Each row was made from one small tree. The marks that hang from a mark follow it in brackets, in the order of their numbers. Every link used is in the known rows. Write each row's tree.
Known rows
K277[K498[K461[K671]]]: [-0.96 -0.93 -1.76 -1.32 -0.20  1.00 -1.15  1.05  0.99  1.41  1.96 -1.54
  1.13 -2.03  2.98 -1.35 -2.83 -0.88 -1.51 -2.59 -1.50 -2.04 -0.05  0.01
 -1.44  1.50 -1.98]
K498[K461[K277 K671]]: [-1.12  2.66 -2.69 -3.83  0.79 -0.84 -0.66  2.15  0.03  1.27  0.18 -0.71
 -0.60  0.88  2.75 -1.34  0.41 -1.44 -0.94 -3.15  0.74 -2.74  0.28 -0.78
 -0.58  3.41 -2.87]
K277[K498[K461]]: [-0.45 -2.64 -1.63  1.27  1.11  1.67  0.32  1.90  2.18  1.98  0.69 -0.24
  1.43 -2.26  1.16 -0.49 -3.68 -0.26  0.04 -0.70 -2.97 -1.26 -1.21 -0.04
 -1.22  1.16 -1.05]
K16[K277[K498]]: [ 0.07 -0.77 -1.42  2.90  1.41  0.69  2.79  1.08  3.17 -0.06  1.93  1.46
  0.63 -0.96  0.60 -0.20 -0.73  2.97  0.80  0.13 -4.21 -1.10 -2.38  0.53
 -0.12 -0.35  0.67]
K176[K16[K277[K498[K461[K671]]]]]: [-0.78  1.88 -2.83 -2.21  1.42 -0.50 -0.85  4.24  2.75  0.29  3.57  0.50
  0.88 -0.45  4.25 -3.61 -2.18  0.99 -4.35 -1.83 -3.46 -2.22 -1.93 -0.21
 -0.48  1.68 -1.61]
K461[K671[K176[K16] K682]]: [-1.93  0.79 -2.71 -3.17 -1.05 -2.58 -2.53  1.56 -0.75  1.81  0.19 -4.82
  1.97  1.82 -0.43 -3.56  2.30  2.49 -0.84 -0.33  1.87  0.30  2.74  0.38
 -1.64 -1.59 -4.79]
K176[K16]: [-3.01  0.07 -2.38  0.54 -0.35 -1.01  1.23  5.07  4.13  4.03  1.25 -0.23
  2.91  0.54 -1.54 -2.20 -1.39  2.35 -0.33 -2.31 -0.57 -2.35  1.05  0.93
 -1.21  0.82 -2.03]
K498[K277 K461[K671[K176 K682]]]: [ 1.99  0.98 -2.06 -3.09 -0.12 -1.08 -3.00  0.93 -3.84 -1.26 -0.52 -4.95
  1.56 -0.47  0.66 -3.03  1.25 -1.19 -1.41  0.65  2.85  1.76  2.18 -1.79
 -0.86  1.32 -5.55]
K16[K277[K498[K461[K671]]]]: [ 0.33  0.83 -1.79 -1.29  1.48  0.00  0.01  1.71  1.70 -0.54  2.64  0.27
  0.29 -1.15  3.84 -1.19 -1.55  0.28 -2.43 -1.10 -3.64 -2.31 -2.01 -0.48
 -0.43  1.77 -1.09]
K16[K277[K498[K461[K671[K682]]]]]: [ 1.41 -0.13 -2.74 -2.84  2.09 -1.08 -1.01  0.25  1.41 -1.44  1.74 -1.78
 -0.74 -1.84  4.45 -1.81 -0.15 -0.05 -2.70  0.44 -2.24 -0.50 -2.68 -0.61
 -0.94  0.12 -2.02]
K461[K277[K498]]: [ 0.19 -0.90 -3.25  0.60  0.34  2.26  1.27 -1.02  0.16  1.04  0.25  1.26
 -0.59 -0.30  0.81 -0.37 -0.50  0.84  3.29 -0.93 -1.43 -0.52 -1.43  1.03
 -0.68 -0.23  0.86]
K461[K277]: [-1.03  1.10 -2.31  0.03  0.57  0.05  1.79  1.26  1.21  2.33 -0.70  0.68
  0.13  1.15 -0.53 -0.01  1.14  1.25  2.78 -1.63  0.46 -1.88 -0.26  0.44
 -0.26  1.22 -0.70]
K277[K498[K461[K671[K682[K16]]]]]: [-0.78 -0.17 -2.02 -4.07  1.52 -1.60 -2.10  1.47  1.55  1.17  1.20 -2.81
  2.32 -2.11  4.16 -3.69 -0.68 -1.96 -3.65  0.83 -1.57 -0.52  1.13 -1.67
 -3.09  0.03 -1.97]
K277[K498[K461[K671[K176]]]]: [-0.53 -1.30 -1.45 -0.76 -0.39  0.74 -2.39 -0.22 -2.65  0.41  1.36 -2.68
  1.22 -0.55  1.82 -1.14 -1.39  0.50  0.04 -0.34 -1.85 -0.63  0.79 -0.82
 -1.09  0.26 -3.06]
K461[K671[K176]]: [-2.23  0.13 -0.91 -0.28 -1.44 -1.22 -0.38  0.44 -1.68  1.45  0.49 -2.92
  1.88  1.55 -0.89 -0.04  1.51  2.73  1.00 -1.54  0.56 -1.98  2.90  0.02
 -1.05  0.56 -3.53]
K682[K16[K277] K671[K461]]: [-2.84  1.01  2.30  0.92  2.11 -5.05  1.37  2.87  3.89 -2.37  0.90  2.04
  4.61  4.26 -1.46 -2.70 -1.02  1.05  1.03  2.86 -4.13 -3.18 -0.68 -4.62
  1.13 -0.66 -0.75]
K176[K16[K277]]: [-2.17  2.00 -1.76  0.59  1.44 -1.94  2.39  5.74  5.21  2.17  1.61  1.11
  1.97  1.01 -0.70 -2.06 -0.02  4.04 -0.96 -0.99 -2.42 -2.56 -1.24 -0.19
 -0.22  1.03 -1.01]
K682[K671]: [-3.19 -0.49 -1.03  2.17  0.54  0.55  0.19  1.55  2.75  1.94 -1.05 -0.48
  2.29  1.44 -1.67  0.76 -2.14  1.49  1.45 -1.33 -1.37 -2.26  1.33 -1.20
 -0.27  0.78 -2.38]
K682[K671[K176]]: [-2.71 -1.14 -0.32  2.90  0.22  0.40 -0.71  0.69 -0.70  0.70 -1.94 -2.00
  2.49  2.99 -2.82  0.88 -0.67  2.82  3.65  1.25 -1.83 -1.05  2.01 -2.16
  0.24 -0.55 -3.34]

Which tree is each row?
[-2.00  3.03 -1.35 -0.81  0.18 -2.54 -0.42  3.60  0.24  0.36  2.27 -1.09
  1.58  3.02 -0.10 -2.36  2.13  4.61 -1.18 -0.33 -1.36 -1.89  0.92 -0.52
  0.05  0.10 -3.01]
K461[K671[K176[K16[K277]]]]
[-3.91  0.77  0.39  1.66  1.51 -1.16 -1.04  2.13  0.42  1.06 -1.48 -1.72
  4.33  3.35 -2.15 -0.97 -0.53  2.28  1.91  2.77 -3.47 -1.09  3.38 -4.34
 -0.80 -0.69 -2.67]
K682[K16 K671[K176]]
[-0.33 -0.22 -1.96  1.05  2.41 -0.12 -0.54  3.87  0.58 -0.66  1.33 -0.62
  1.54  1.10  0.89 -2.74 -1.47  3.67 -0.27  2.60 -5.42  0.40 -2.61 -1.85
  0.47 -0.34 -1.79]
K671[K176[K16[K277[K498[K461]]]]]
[ 0.49 -1.01 -1.33  1.71  2.77  0.38  1.64  2.70  3.13 -0.40  1.61  0.86
  0.84 -1.34  2.04 -0.74 -2.21  1.67 -0.47  0.51 -4.78 -1.29 -3.26 -1.01
 -0.07  1.39 -0.28]
K16[K277[K498[K461]]]
[ 0.18 -1.84  0.15  1.85  0.06 -3.16  0.57  1.19 -0.37 -3.06  2.73  0.98
  3.04  3.17 -1.84 -4.08 -0.77  4.13  2.81  3.14 -3.84  0.01 -3.22 -0.82
  1.85 -3.37 -0.58]
K671[K176[K16[K277[K498]]] K461]
[ 1.34 -0.05 -4.32 -3.75 -0.32  0.58 -1.09 -3.27 -1.54 -0.13  0.47 -1.60
 -1.64 -0.86  3.42 -1.90  1.63 -0.69  1.17 -1.08  0.98  0.61 -0.90  1.69
 -1.45 -1.54 -0.66]
K461[K277[K498] K671[K682]]
[ 0.16  1.80 -1.62 -2.54  1.92 -2.39  0.44  0.39  2.40 -0.94  2.28 -1.17
  1.17 -0.92  3.72 -3.07  1.69  1.24 -2.61  1.83 -3.17 -0.06 -0.44 -1.02
 -2.25 -1.62 -0.02]
K461[K671[K682[K16[K277[K498]]]]]
[-0.47 -0.09 -2.54  0.37  2.68  0.05  0.90  5.19  3.96  0.69  2.23  1.50
  1.17 -0.61  1.98 -2.88 -2.92  1.75 -1.99  0.21 -4.63 -1.24 -3.48 -0.67
 -0.12  1.11 -0.79]
K176[K16[K277[K498[K461]]]]
[-2.55  1.75 -1.40 -3.56  0.24 -3.41 -0.57  1.45  2.60  2.37  0.57 -3.09
  3.05 -0.07  1.45 -2.85  1.92  0.04 -2.74 -0.27  0.69 -1.70  3.30 -0.57
 -3.28 -0.24 -2.74]
K461[K671[K682[K16]]]
[ 0.19  1.89 -3.15 -4.47 -0.07 -1.74 -0.39 -1.09 -0.47  1.11 -0.13 -2.45
 -1.26  0.52  1.94 -1.59  3.34 -0.37  0.58 -1.90  3.01 -0.75  0.55  0.78
 -1.23  0.10 -2.64]
K461[K277 K671[K682]]
[-0.77  0.16  1.48 -1.44  2.07 -6.70  2.01  2.55  3.71 -1.82  0.93  0.27
  3.73  2.06 -1.21 -3.92  1.79  1.30  0.23  4.07 -1.64 -1.55 -1.77 -2.86
 -0.02 -2.15 -0.99]
K671[K461 K682[K16[K277]]]
[ 0.96 -1.94 -2.06 -2.57  0.00 -0.17 -3.16 -1.66 -3.19 -0.50 -0.08 -4.65
  0.41 -1.02  2.26 -1.70 -0.22  0.11 -0.07  1.55 -0.68  1.22  0.07 -0.69
 -1.04 -1.39 -4.20]
K277[K498[K461[K671[K176 K682]]]]
[ 1.06 -0.89 -2.63  0.51  1.85 -0.86 -0.09  0.98  0.25 -0.88  0.88 -1.61
  0.93  0.69 -0.07 -2.79  1.26  4.60  1.03  3.93 -3.34  2.20 -2.30 -0.26
  0.02 -3.52 -1.13]
K671[K176[K16[K277[K498]]] K682]
[-1.07  2.28 -1.05 -1.76  3.25 -1.26  0.03  3.46  2.63 -0.67  3.09  0.65
  2.11 -0.67  4.89 -2.90 -0.95 -0.08 -3.92  0.43 -5.20 -2.63 -0.59 -2.69
 -1.50  2.01 -0.44]
K682[K16[K277[K498[K461[K671]]]]]
[-2.00  0.40 -0.66 -0.67 -0.30 -2.76 -1.94  0.61 -2.23 -1.99 -1.14  0.45
  2.25  6.92 -2.62 -3.56 -0.48  1.37  5.05  2.08 -0.06 -0.56 -0.59 -2.41
  2.58 -1.84 -3.00]
K682[K671[K176[K16] K461[K277]]]
[-1.29 -0.47 -0.44 -0.46  1.15 -1.57 -0.63 -1.35  0.03 -2.63  0.27  2.67
  2.88  3.50  0.69 -3.62 -2.08 -1.44  3.82  2.68 -3.14 -0.86 -1.30 -3.15
  0.84 -2.09  1.13]
K682[K16 K671[K461[K277[K498]]]]
[ 0.07  0.91 -3.66 -1.83 -0.66  1.61  0.09 -2.01 -0.96  0.63  1.41  0.46
 -0.88 -0.01  3.10 -0.75  0.60 -0.01  1.43 -2.71 -0.32 -1.05 -0.34  1.74
 -1.19  0.17  0.09]
K461[K277[K498] K671]
[ 1.07 -1.54 -0.29 -1.93 -0.20 -3.94 -0.27 -2.58 -3.35 -2.57 -1.89 -2.15
  0.68  3.39 -3.00 -2.27  2.85  0.92  5.80  3.50  2.32  1.26 -1.59 -1.25
  1.59 -3.13 -2.81]
K671[K176 K461[K277] K682]
[-3.14 -1.34  0.31  1.00 -1.23 -2.91 -1.85  1.68 -0.40 -1.06 -0.37 -0.62
  4.13  5.50 -3.62 -3.09 -2.25  2.33  3.48  1.62 -1.24 -1.24  0.66 -2.43
  1.78 -1.84 -3.92]
K682[K671[K176[K16] K461]]
[ 0.33  1.76 -1.80 -1.91 -0.37 -0.08 -0.81  3.85  0.14  0.50  1.59 -1.26
  2.49 -1.51  1.72 -2.56 -1.45 -2.33 -3.19 -3.18  1.78 -1.45  2.04 -0.77
 -1.09  3.97 -4.00]
K498[K277 K461[K671]]
[-1.04 -0.42  0.49  0.30 -0.19 -2.03 -1.23 -1.99 -3.33 -3.14 -1.83  0.07
  1.37  6.13 -2.84 -1.31  0.29  0.98  6.94  2.62 -0.05 -0.81 -0.67 -2.99
  2.52 -1.69 -2.74]
K682[K671[K176 K461[K277]]]
[ 0.80 -2.11 -1.31  0.14 -0.45 -0.93  1.14 -1.92 -0.75 -1.59  1.06  2.27
  1.00  1.13 -0.40 -2.25 -1.22 -0.45  4.79  0.27 -0.58 -0.79 -2.80  0.76
  0.91 -1.85  0.87]
K671[K461[K277[K498]]]
[-1.46 -0.02 -0.23 -0.24  0.08 -1.94  0.03 -0.70  0.29 -1.69 -0.94  1.72
  1.33  4.69 -1.58 -1.41 -0.90 -0.43  4.70 -0.11  0.37 -2.01 -1.44 -2.06
  2.22 -0.57 -1.63]
K682[K671[K461[K277]]]
[-0.86  0.19 -2.52  1.37  1.14  0.18  1.98  3.47  3.97  0.71  2.70  1.69
  1.85 -0.33  0.91 -2.12 -1.35  3.74 -0.31 -0.35 -4.40 -0.69 -2.42  0.80
  0.04 -0.78  0.59]
K176[K16[K277[K498]]]
[-1.54 -0.95 -2.32 -0.63 -0.10 -1.91 -0.77  2.19  0.30  2.53 -0.64 -3.80
  2.34  1.49 -2.13 -2.58  1.55  3.38  1.11  1.84  0.75  1.04  1.06 -0.11
 -1.09 -2.19 -3.95]
K671[K176[K16] K682]
[ 0.32 -1.63 -2.98 -2.93  0.21 -0.23 -1.92 -0.32  0.53  0.70  0.85 -3.13
  0.41 -2.37  3.63 -1.75 -1.06 -1.69 -1.98 -0.95 -0.14 -0.32 -0.66  0.16
 -2.11 -0.01 -2.88]
K277[K498[K461[K671[K682]]]]
[-1.45  1.08 -0.60  0.96  5.02  0.27 -0.20  3.46  3.58 -1.12  0.64  1.40
  2.70  0.61  2.66 -1.86 -3.45  0.44 -1.82  2.93 -7.26 -1.74 -1.56 -4.84
 -0.29  0.71 -0.18]
K682[K16[K277[K498[K461]]] K671]
[ 2.07 -3.13 -1.27 -1.17 -0.68 -2.15 -1.00 -4.75 -4.60 -3.48 -0.87 -1.58
  0.10  2.01 -1.25 -2.71  1.92  0.79  6.54  4.32  0.18  2.43 -2.91 -0.50
  1.16 -4.66 -1.37]
K671[K176 K461[K277[K498]] K682]
[-2.04 -0.37 -0.24 -0.47  1.44 -3.12  0.00  1.36  0.28  1.53 -1.29 -3.69
  3.58  1.34 -1.98 -2.04  2.36  2.24  1.12  3.85 -0.67  0.55  2.54 -2.58
 -2.02 -1.89 -2.52]
K671[K176 K682[K16]]
[ 0.31  0.31 -2.87 -1.35 -1.01  1.70 -1.46 -2.85 -4.44 -0.55  0.70 -0.99
 -0.73  1.05  1.88 -0.86  1.52  1.67  3.24 -0.27 -0.56  0.51  0.50  0.53
 -0.54 -1.16 -0.95]
K461[K277[K498] K671[K176]]
[ 1.80 -0.20 -3.59 -2.89 -0.54  0.57 -2.15 -4.63 -5.11 -1.03 -0.32 -3.16
 -1.58  0.52  2.24 -1.51  3.14  1.01  3.13  1.44  0.70  2.15 -0.18  0.54
 -0.75 -2.75 -1.61]
K461[K277[K498] K671[K176 K682]]
[-2.12  1.26 -0.76  2.54  3.29  0.30  0.85  1.77  3.38 -1.11  1.20  2.15
  2.88  1.21  1.43 -1.35 -2.08  2.34 -0.14  2.51 -6.79 -1.11 -0.80 -3.35
 -0.30 -0.80  1.17]
K682[K16[K277[K498]] K671]
[-0.79  0.72 -0.30  0.88  4.23 -0.61  1.22  4.47  4.08 -0.07  1.82  1.61
  2.59 -0.73  2.57 -2.11 -2.17  0.68 -2.26  2.50 -6.66 -1.55 -1.84 -3.17
 -1.22  1.42  0.42]
K682[K16[K277[K498[K461]]]]
[ 0.01  2.36 -2.49 -2.29 -0.52 -0.75 -2.81  5.09 -2.11  0.35  1.29 -2.55
  3.25  0.85  0.75 -4.85 -1.17  0.26 -2.88 -1.68  1.41  0.28  2.38 -1.59
 -0.88  2.47 -5.21]
K498[K277 K461[K671[K176[K16]]]]
[-0.23 -0.09  0.44 -2.76  1.15 -5.59 -0.30 -0.59 -2.21 -2.21 -1.25 -1.87
  2.52  4.31 -2.02 -4.18  3.45  0.30  4.70  5.09  0.90  1.04  0.07 -3.16
  0.24 -3.02 -2.11]
K671[K176 K461[K277] K682[K16]]
[ 0.32  2.91 -1.89 -4.56  1.34 -2.40 -1.96  4.10  0.80  0.47  0.52 -3.06
  3.18 -1.53  2.70 -4.87  0.28 -3.33 -4.87 -0.08  1.63  0.34  2.74 -2.53
 -2.55  2.42 -3.84]
K498[K277 K461[K671[K682[K16]]]]
[-1.27  0.63 -0.47  1.88  2.88 -0.44  2.71  2.84  4.03  0.23  2.59  1.88
  2.63 -0.41  1.29 -1.63 -0.37  2.61 -0.39  1.99 -5.83 -1.39 -0.90 -1.49
 -1.29 -0.24  1.72]
K682[K16[K277[K498]]]
[-3.92 -0.67  1.86  0.50  0.37 -3.93  0.20  2.02  2.88 -0.19  0.16  1.00
  5.49  3.69 -2.20 -2.98 -2.32 -0.42  1.53  1.58 -2.04 -2.70  1.33 -3.73
  0.25 -0.79 -1.70]
K682[K16 K671[K461]]
[-1.88 -1.32  0.72 -1.42  0.23 -5.60  1.19  1.56  2.95  0.15  0.36 -1.35
  4.73  1.40 -2.11 -3.92  0.57 -0.30  1.02  2.66  0.31 -1.46  0.43 -1.78
 -1.26 -2.42 -2.13]
K671[K461 K682[K16]]
[ 0.52  1.55 -2.67 -4.03 -0.16 -1.50 -1.67 -2.08 -3.87 -0.11 -1.43 -3.77
 -1.24  2.19  0.78 -1.30  4.53  1.32  2.37  0.36  2.55  0.62  1.17 -0.23
 -0.65 -0.92 -3.50]
K461[K277 K671[K176 K682]]
[ 0.77 -1.23 -1.14 -2.58  0.80 -3.37  0.17 -1.86  0.06 -2.12  0.46  0.75
  2.05  1.03  0.61 -4.68  0.81 -1.20  3.15  3.46 -0.60  1.11 -2.04 -1.18
 -0.57 -3.20  0.63]
K671[K461[K277[K498]] K682[K16]]
[ 1.73  1.47 -2.62 -3.53 -0.06 -1.31 -1.80  2.31 -0.35  0.27  0.33 -3.31
  1.31 -1.85  2.29 -3.55  0.09 -2.99 -3.53 -1.86  3.16  0.35  1.29 -0.60
 -1.64  2.12 -4.55]
K498[K277 K461[K671[K682]]]
[ 2.01 -2.80 -1.89 -1.78 -0.28 -1.75  0.34 -3.53 -0.88 -2.39  0.01  0.12
  0.13  0.62  0.36 -2.80  0.40 -1.18  4.59  1.92  0.79  1.27 -3.37  0.56
  0.49 -3.21 -0.08]
K671[K461[K277[K498]] K682]
